What can hang from each mark
gitub: govuzun tububag
nuva: maderen
nibe: gitub
luki: tububag
govuzun: maderen
tububag: gitub luki maderen
maderen: govuzun nibe nuva tepe tububag

Each row was made from one small tree. The marks that hang from a mark follow it in brackets, in alphabetical order. Every link used is in the known rows. Write each row's tree.
Known rows
nibe(gitub(govuzun(maderen(nuva)))): [-1.36  0.70  0.30 -2.67 -0.70 -0.20  0.73 -1.67  0.14  1.55  1.69 -2.06
  0.37 -0.02 -2.79  1.02 -0.60  0.03 -0.28 -2.76 -0.66  1.61 -3.52 -0.74]
nibe(gitub(govuzun(maderen) tububag(luki))): [-0.09 -3.60  1.83 -0.75 -1.05 -0.72  0.65  0.76  0.51  2.61  0.88  0.07
 -0.08 -1.69  0.87  0.83  1.03  4.15 -3.39 -0.61  1.19 -1.56 -3.92 -0.25]
nuva(maderen(tepe tububag)): [ 0.97 -0.91 -1.80  0.59  0.80 -0.32 -0.08  0.30 -0.67 -0.05 -0.94 -1.24
 -0.01 -0.65 -0.25 -1.33  1.74  0.95  1.28 -1.17 -1.33  2.04  2.95 -0.61]
nuva(maderen(govuzun nibe tepe tububag)): [ 3.82  5.37 -1.82  1.88 -2.25  1.03 -0.89 -0.03  0.74  0.43 -0.31 -0.80
 -3.54 -2.27 -0.34  0.36  1.12 -0.86  1.57 -1.09 -3.73  3.41  4.93  1.86]
maderen(nibe tepe tububag(gitub luki)): [ 0.83  2.86  0.32  2.60 -0.25  0.48 -1.26  0.75 -1.62 -2.75 -0.39  2.03
 -0.39 -1.06  0.40  1.59  1.39  1.59  2.15  0.93 -0.01 -1.92  3.59  1.39]
nibe(gitub(govuzun)): [-0.93 -2.69  1.77 -1.39 -0.45 -0.26  0.11 -1.34  0.66  1.29  0.07 -0.37
  0.98  1.26 -0.86 -0.04  0.34  2.22 -3.23 -0.60 -0.11  1.23 -3.50  0.45]
govuzun(maderen(nibe tepe)): [ 0.64  5.86 -1.18 -1.93 -0.98  0.47 -1.49 -0.79 -0.26 -1.28  0.38 -0.86
  1.30 -2.11 -1.36 -1.01 -0.51  1.66  3.70  0.35  0.30  0.43  2.36  0.12]
tububag(gitub(govuzun) luki maderen(tepe)): [ 0.08 -1.43  1.03  0.77  2.65 -0.63  1.60 -1.59 -2.60 -1.55  0.02 -0.20
  2.13 -0.27  1.41  1.19  2.45 -1.56  0.37  2.55  1.36 -4.23 -1.20 -1.93]
maderen(govuzun nuva tepe tububag): [ 1.54  1.72  0.63 -0.08  0.89  1.50  0.89  0.02 -0.30  0.87  0.52 -0.02
 -1.14 -1.04 -1.22  1.11  2.08 -2.49  1.74 -4.02 -3.03  3.07  2.08  1.79]
nuva(maderen(nibe)): [ 0.14  2.34 -3.47  1.83 -1.14 -2.16 -2.51  0.66 -0.21 -2.35 -0.66  0.26
 -1.09  0.80 -0.79 -2.29 -3.08  1.93  1.04  2.25  0.35  1.89  2.29 -0.61]
govuzun(maderen): [-1.95 -0.21  0.14 -2.85 -1.35 -0.48 -1.30 -1.36  1.48 -0.58  0.66 -0.09
  1.61  0.18  0.03 -2.12 -1.48  2.00  1.75  0.59  1.44 -0.17 -0.71 -0.80]
gitub(govuzun(maderen) tububag(luki)): [-0.75 -4.33  0.14 -0.51 -0.16 -1.67 -0.74  1.69 -1.23  0.83  0.64  1.00
  0.32 -2.22  1.29 -0.08  0.99  4.03 -1.90  0.31  1.79 -1.86 -2.23 -0.43]
nibe(gitub(govuzun(maderen(tepe)))): [ 1.06  1.26  1.65 -3.48 -0.31  0.90  1.27 -2.72  0.15  1.98  0.99 -2.84
  2.01 -1.71 -1.49  0.71  2.17  1.39 -0.05 -1.86 -0.80  0.72 -2.48 -0.45]
gitub(govuzun): [-1.47 -3.64  0.00 -1.06  0.64 -1.45 -1.24 -0.47 -1.19 -0.45 -0.17  0.47
  1.19  0.74 -0.60 -0.99  0.32  1.94 -1.85  0.22  0.25  0.93 -1.81  0.06]
gitub(govuzun(maderen(tububag))): [-1.98 -2.47  0.04 -3.11 -2.47  1.24 -1.37 -1.21  0.76  1.66  0.65 -1.26
 -0.15 -1.89 -0.67  0.18  2.02  1.46 -0.85 -2.44 -1.26  0.89 -0.61  0.49]
nuva(maderen(nibe(gitub) tepe)): [ 2.66  5.16 -1.77  1.42 -0.52 -0.69  0.06 -0.38  0.15 -0.60 -0.50 -1.55
 -0.41 -0.21 -1.41 -0.69 -1.11  1.63  1.13  0.60 -0.90  2.24  1.72 -0.51]
nuva(maderen(tepe tububag(luki))): [ 1.63 -0.66 -1.19  2.48  1.34 -0.72  0.06  1.33 -0.54 -1.29 -0.63  0.90
 -0.44 -0.28  0.79 -1.31  1.58  1.10  1.55 -0.07 -0.46  0.35  3.03 -0.45]
nibe(gitub(tububag(luki maderen(govuzun)))): [ 1.05 -2.32  3.07  0.85 -1.13  1.54  2.03  1.01  3.68  3.25  0.21  0.78
 -1.06  0.18  3.36  0.47 -0.41 -0.12 -3.60  0.86  0.87 -1.88 -3.03  0.48]
nuva(maderen): [-0.51 -1.79 -2.23  0.77  0.35 -2.57 -1.12  0.01  0.01 -1.56 -0.50  0.27
  0.15  1.85 -0.05 -2.95 -1.88  1.84  0.63  1.68  0.80  1.33  0.40 -1.63]
luki(tububag(gitub maderen(tepe))): [ 0.91 -1.54  1.54 -0.43  1.80 -0.28  1.91 -1.72 -0.26 -1.49 -2.43 -1.04
  3.53  2.82  1.62 -0.31  0.57 -0.65  0.41  3.20  2.62 -3.85  1.29 -1.14]
nibe(gitub(govuzun(maderen))): [-0.84 -0.70  1.47 -3.43 -2.32  0.42  0.16 -2.59  1.67  2.04  1.19 -1.94
  0.67 -0.32 -1.09  0.26  0.15  2.00 -1.49 -1.09 -0.21  0.52 -3.70 -0.20]

Write each row's tree
[ 0.41 -2.64  1.74  1.45  1.29 -0.33  0.32 -0.32 -3.00 -1.15 -0.08  0.93
  0.50 -1.15  0.68  2.12  4.21  0.85 -0.35 -0.40 -0.61 -2.16  0.58  0.53] : maderen(tepe tububag(gitub(govuzun) luki))
[-0.70  1.70 -0.80 -2.36  0.58  1.47  0.30  0.03 -0.71  0.34  0.87 -1.61
  0.84 -1.94 -2.07  0.18  1.52 -0.94  3.88 -4.26 -1.30  1.53  1.93 -0.33] : govuzun(maderen(nuva tepe tububag))
[-2.23 -2.22  1.16  1.00  0.82 -0.70  0.21 -0.87  0.47 -2.22 -0.11  1.64
  1.55  2.30  2.45 -0.54 -1.42 -0.58  0.80  3.97  3.08 -4.59 -1.45 -1.89] : tububag(gitub luki maderen)
[ 0.57  4.92 -1.08  1.17 -1.16 -0.54 -1.74  0.58  0.08 -1.36  0.68  1.35
 -2.51  0.48 -1.81  0.21 -2.55 -1.49  1.56 -0.43 -1.35  2.93  1.43  1.81] : maderen(govuzun nibe nuva)
[-0.52 -0.24  0.57 -0.18 -0.90  1.05 -0.29  0.26  1.21  0.86  0.66  1.02
 -2.20  0.46 -0.95  0.63  0.01 -2.02  0.30 -3.33 -2.43  3.08  0.81  2.04] : maderen(govuzun nuva tububag)
[ 2.16  2.50  0.79  0.09 -2.80  1.43 -0.61 -0.51  3.62 -0.17 -2.06  0.55
 -0.90  2.30  1.25 -0.57 -2.27 -1.70 -1.46  3.06  0.73 -0.67  2.17  2.33] : luki(tububag(maderen(govuzun nibe)))
[ 0.31  2.72  0.98  1.06 -4.12  1.28 -2.03 -1.21  1.47 -0.29  0.24  1.27
 -3.28 -0.45  0.46  1.95 -0.05 -0.22  0.11  0.20 -2.10  0.56  2.39  2.81] : maderen(govuzun nibe tububag(gitub))
[-0.70 -5.91  1.37 -0.72  0.10 -0.94  0.47  1.08 -0.56  2.94 -0.38 -0.51
  0.51 -0.54  0.15  0.44  1.11  4.24 -5.48 -1.30 -0.05  0.86 -3.62  0.28] : nibe(gitub(govuzun tububag))
[ 2.88  6.80  1.52 -0.84 -1.95  3.52  1.40 -1.93  3.21  1.97  0.29 -1.74
 -0.58 -0.75  0.12  0.82 -0.15 -2.66  0.17  0.18 -1.88  0.84  0.20  1.18] : tububag(maderen(govuzun nibe(gitub) tepe))
[ 2.89  3.90 -1.93  1.24 -0.40 -0.95  0.13 -0.98 -1.43  0.31 -0.27 -2.26
 -0.81 -1.13 -1.97  0.45  0.66  1.35 -0.82 -0.21 -1.92  2.75  0.55 -0.27] : nuva(maderen(nibe(gitub(govuzun)) tepe))
[ 3.08  1.59  1.00 -0.20  1.94  0.92  2.69 -0.52  0.68  0.17 -1.59 -0.82
  1.00  2.34 -0.10  0.07  0.15 -4.45  0.76  0.06  0.02 -0.13  1.79  0.60] : luki(tububag(maderen(govuzun nuva tepe)))
[-1.71 -5.08 -0.06  0.90  1.54 -0.49  0.25  2.73  0.43  0.41 -0.69  1.54
  1.23  0.31  2.95 -1.76 -0.65  1.79 -2.05  2.26  3.20 -2.97 -1.35 -1.41] : gitub(tububag(luki maderen))
[-1.66  2.14 -0.94  3.40 -0.40 -0.63 -1.76  1.80 -1.68 -3.09  0.40  2.76
 -2.07  0.62 -0.76  1.79 -1.49 -0.01  1.98 -0.04  0.22 -1.03  2.36  1.02] : maderen(nibe nuva tububag(gitub luki))
[ 1.66  6.98 -1.22  0.21  0.56  1.77  0.64 -0.29 -0.27 -0.26  0.49 -1.12
 -0.85 -0.94 -1.20  0.62 -0.80 -4.95  2.84 -0.58 -1.69  1.70  2.15  0.47] : tububag(maderen(govuzun nibe nuva tepe))
[-0.99 -0.25  0.68 -0.88  2.11  0.26  1.28 -2.00 -1.08 -1.09 -0.26 -1.27
  3.04  0.56  1.07 -0.32  0.76 -1.34  1.99  2.02  1.30 -2.98 -0.08 -2.42] : tububag(gitub maderen(tepe))
[-0.59 -0.12  1.93 -0.62 -1.28  0.75  0.62 -2.92  1.98  0.12  0.36 -0.19
 -0.17  1.29  1.99  0.34 -0.84 -2.60  0.37  2.54  0.21 -2.07 -1.19 -0.84] : tububag(gitub maderen(govuzun))
[-0.63 -0.46 -1.26  1.03  0.11 -1.09 -0.40  2.48 -2.39  1.78  0.16 -0.58
 -1.43 -1.18 -2.36  1.89 -0.71  2.51 -3.60 -2.51 -0.84  2.45 -1.69  0.79] : maderen(nibe(gitub(govuzun tububag)) nuva)
[-3.02 -4.09 -1.74 -0.30  2.71 -0.50  0.62  2.77 -1.07  0.96 -0.29 -0.57
  1.16  0.21  0.32 -1.07 -1.43 -0.50 -0.88 -0.82  1.56 -0.24 -1.19 -2.17] : gitub(tububag(maderen(nuva)))
[ 1.56  1.60  1.24 -1.51  0.66  1.92  1.42 -1.72  1.54  1.01  0.01 -1.00
  1.08 -0.41  1.21 -0.69  1.00 -3.16  1.08  0.58 -0.75 -0.02  0.01 -0.13] : tububag(maderen(govuzun tepe))
[-2.22 -6.46 -0.70 -1.21  1.12 -0.31  0.21  1.44 -1.09  2.35 -0.66 -1.28
  1.21 -1.10  1.47 -0.58  1.15  1.26 -4.10  0.27  0.90 -0.94 -2.57 -1.45] : gitub(govuzun tububag(maderen))
[-0.10  0.79  0.57  1.13  0.81  0.31  1.07  0.33  1.39 -0.70  0.94  1.73
 -1.14  1.67  0.94 -0.23 -1.79 -4.31  1.26  0.78  0.47 -0.80 -1.01 -0.24] : tububag(luki maderen(govuzun nuva))
[-0.75 -0.38 -0.81 -0.41  2.46  0.68  0.32  1.10 -1.79 -0.37 -0.18 -0.07
  1.09 -0.56 -1.98  0.04  1.63 -0.59  1.99 -3.70 -1.38  2.26  2.09  0.27] : maderen(nuva tepe tububag)
[ 0.01 -0.13  1.87  2.59 -0.56 -0.20  0.15 -0.07 -0.21 -1.15  0.93  2.95
 -2.82  1.12  0.64  2.33  0.33 -2.17  1.15 -0.94 -1.18 -0.67  0.69  1.45] : maderen(govuzun nuva tububag(gitub luki))
[-0.44  5.00 -2.69 -0.05  2.24  1.00  0.09  0.91 -1.63 -1.43 -0.08 -1.29
  1.30 -0.40 -1.89 -0.48 -1.30 -2.89  3.13 -0.38  0.04  0.79  1.84 -1.12] : tububag(maderen(nibe nuva tepe))
[-1.49 -6.52 -0.11  0.66  1.65 -0.85  0.34  2.35 -1.09  1.23 -0.51  0.82
  0.79 -0.57  2.35 -0.42  1.01  1.38 -3.80  1.40  2.02 -2.67 -2.58 -1.20] : gitub(govuzun tububag(luki maderen))
[-0.30  2.94 -0.92 -2.26  2.06 -0.63  0.44 -0.55 -1.43 -0.98  0.99 -1.42
  2.11 -1.08 -2.13 -0.74 -0.11 -0.49  4.58 -1.90  0.21  0.85  0.57 -1.45] : govuzun(maderen(nuva tepe))
[-2.30 -0.97 -0.88  0.85  2.45 -0.42  0.53  1.39 -0.14 -1.85  0.37  1.53
  1.08  2.40  0.39 -1.47 -2.39 -2.30  1.58  1.10  2.29 -1.60 -1.11 -1.77] : tububag(luki maderen(nuva))
[-0.75 -6.57  0.17  1.52  1.71 -2.50 -0.84  2.90 -2.41  0.14 -0.51  2.39
  0.25 -0.59  1.41 -0.36  1.07  4.15 -3.77  0.73  1.69 -1.12 -1.90  0.09] : gitub(govuzun tububag(luki))
[ 2.24  4.27 -2.17  2.09 -2.86 -1.43 -1.90 -0.42  1.23 -1.05 -0.02  0.41
 -3.46  0.30 -0.01 -1.15 -2.54 -0.04  0.78  1.86 -1.45  2.72  2.24  1.01] : nuva(maderen(govuzun nibe))
[-1.60 -0.06 -0.03  0.30  0.61 -2.71 -0.02 -1.14 -2.94 -2.33  1.80  0.59
 -0.04  0.12 -0.87  1.67 -0.21 -0.29  2.08  0.52  1.15 -2.42 -1.92 -1.62] : tububag(gitub(govuzun(maderen(nuva))) luki)
[-1.12 -2.55 -0.35 -0.50  1.84 -0.39  0.83  0.74  0.76 -1.15 -2.00  0.01
  1.97  4.27 -0.34 -1.60 -2.44 -1.80 -0.33  1.12  2.43 -0.91  0.39 -0.72] : luki(tububag(maderen(nuva)))
[ 0.38 -3.09  1.30  1.18  0.07  0.44  0.76  1.93  1.93  1.44 -0.09  1.70
 -0.90 -0.39  3.58 -0.57 -0.21 -0.24 -2.31  1.86  1.30 -2.12 -1.32  0.13] : gitub(tububag(luki maderen(govuzun)))
[-1.79  2.84 -2.56 -1.43 -2.33  1.01 -2.14  0.34 -0.94  0.46  1.18 -1.31
 -1.96 -2.36 -3.00  1.50  0.02 -0.36  1.02 -3.59 -2.30  2.50  1.37  1.16] : gitub(govuzun(maderen(nibe nuva tububag)))
[ 1.04  0.07  0.67 -0.59 -2.19  1.47  0.47 -0.71  2.34  1.19 -2.02 -1.26
  0.48  2.55 -0.33  0.45 -1.17  0.45 -4.59  1.68  0.88 -0.73 -0.67  1.42] : luki(tububag(maderen(nibe(gitub(govuzun)))))
[ 0.70 -1.30  2.21  1.14 -2.07  1.20 -0.72  0.43  2.71  0.17  0.15  3.21
 -2.16  0.43  1.73 -0.08  0.78  0.09 -0.74 -0.30 -0.88  0.17  0.69  2.89] : maderen(govuzun tububag(luki))
